Known rows, with every step that occurs:
w, c, p, e: 9 23 3 -14 -25 15 -19 -11 28 12 8 7 -28 21 7 1 -12
e, p, w, c: -11 51 -52 18 -5 -19 9 -30 -13 33 -29 -4 -61 -17 -4 26 19
p, w, c, e: -28 -50 -15 2 -28 -34 -41 6 -45 36 -7 50 -64 16 15 19 -13
c, x: -8 -34 19 -9 27 32 -7 55 1 -97 35 -6 23 8 16 -41 -2
x, p, w, c: -12 47 -26 34 25 -43 12 -29 -1 22 -38 15 -47 -3 -48 -23 35
w, c: -21 -4 -1 2 -18 22 -16 2 -36 0 48 21 -26 26 -27 20 6
w, c, p, e, x, g: -10 45 17 -10 -28 -4 2 -17 17 27 -2 4 1 13 19 -3 -11
g, p, w: -2 -54 -19 -31 7 22 -8 -10 36 -16 31 -41 1 -45 -33 34 -5
p, e: 41 -9 5 27 15 52 -25 22 -16 -6 -23 34 -1 -11 -16 -14 -43
w, c, e, p: 37 25 -14 -11 -17 -1 -10 -6 17 -2 -6 -8 -50 34 28 22 0
x, g: 18 6 -29 -24 45 24 30 -10 -71 -6 35 -3 66 -21 -103 17 32
w, c, x, g, p, e: -13 20 22 -24 -17 -30 -4 17 -4 -13 19 11 26 17 23 -2 -31
p, c: -6 -32 30 15 0 23 -22 3 -64 -14 26 33 -17 28 -42 24 29
p, e, x, w: -8 5 18 67 -15 14 -2 20 3 38 -40 31 9 0 48 -36 -33
c, e, p: 93 10 -32 -18 29 35 5 -1 49 -45 -33 -45 -33 6 18 7 15
w, c, e, x, p: 2 22 29 13 -21 -12 0 0 22 -3 -11 3 -32 38 50 -7 1
e, x, g, p: -36 17 34 5 12 20 52 -10 -2 -12 23 -43 78 -39 0 3 14

Rows:
-11 44 24 14 -7 -30 -7 18 15 -26 -10 22 -17 34 31 -37 -16 | w, c, x, p, e
20 17 0 6 -2 31 6 -8 77 6 -25 -27 6 -6 32 -39 2 | c, p, e, x, w
-3 8 45 56 -3 41 -5 24 -7 1 -36 29 13 -16 42 -31 -47 | p, e, x
23 19 20 0 7 50 4 -5 69 -21 -23 -29 9 -17 28 -36 -8 | c, p, e, x
-66 47 34 66 1 -25 35 -12 3 12 -33 3 -13 -11 32 -39 24 | e, x, p, w, c
26 -39 25 -20 -16 0 -1 -11 70 -12 13 -51 7 7 27 29 10 | g, p, c, e, x, w
47 16 -17 -39 35 15 27 -20 -4 2 11 -32 81 -44 -73 27 -10 | x, g, p, e
-2 1 -30 -47 15 -23 24 -30 -30 27 27 -21 55 -37 -73 45 9 | x, g, p, w, c
-46 -28 -1 6 -30 -54 -19 0 -56 51 -18 48 -34 8 29 17 -10 | p, w, c, e, x, g
-14 -38 -20 5 9 -7 -2 48 17 -44 30 -2 18 32 23 -50 20 | c, x, w
20 -6 -27 -55 14 -29 19 -27 -13 21 14 -25 49 -30 -52 43 2 | x, g, p, w, c, e
18 -9 12 6 -6 28 8 -2 82 2 -3 -45 31 -32 27 1 -34 | g, p, e, x, w
-20 -19 -60 25 -30 -20 -8 -4 -11 66 41 17 -26 49 -26 3 41 | x, w, c
46 -2 -3 -54 27 -5 25 -26 -11 -7 20 -35 67 -16 -65 44 19 | x, g, p, c, e
-67 -41 -2 9 -28 -42 -36 23 -55 15 8 55 -44 10 23 0 -15 | p, w, c, x
11 25 12 6 52 1 20 32 38 -95 -6 -22 17 6 2 -68 22 | c, x, p
0 -29 -29 -31 12 25 -10 -15 30 -12 9 -23 -24 -20 -29 -6 29 | c, p, w
25 5 -5 -46 28 1 30 -29 -28 -1 34 -32 73 -26 -85 46 25 | x, g, p, c
-6 -7 32 5 -32 3 -14 12 3 -5 10 11 -29 39 57 6 -10 | w, c, e, x
1 26 37 45 5 20 11 13 -28 18 -40 29 44 -24 21 -24 -41 | p, e, x, g
-65 -28 -8 0 -21 -57 -23 14 -69 27 5 53 -23 6 8 4 -10 | p, w, c, x, g
-49 -43 5 16 -37 -40 -32 8 -40 39 -15 47 -56 12 44 11 -14 | p, w, c, e, x
69 -4 -39 -12 18 4 -5 -3 31 -18 -50 -24 -50 -1 30 9 9 | c, e, p, w
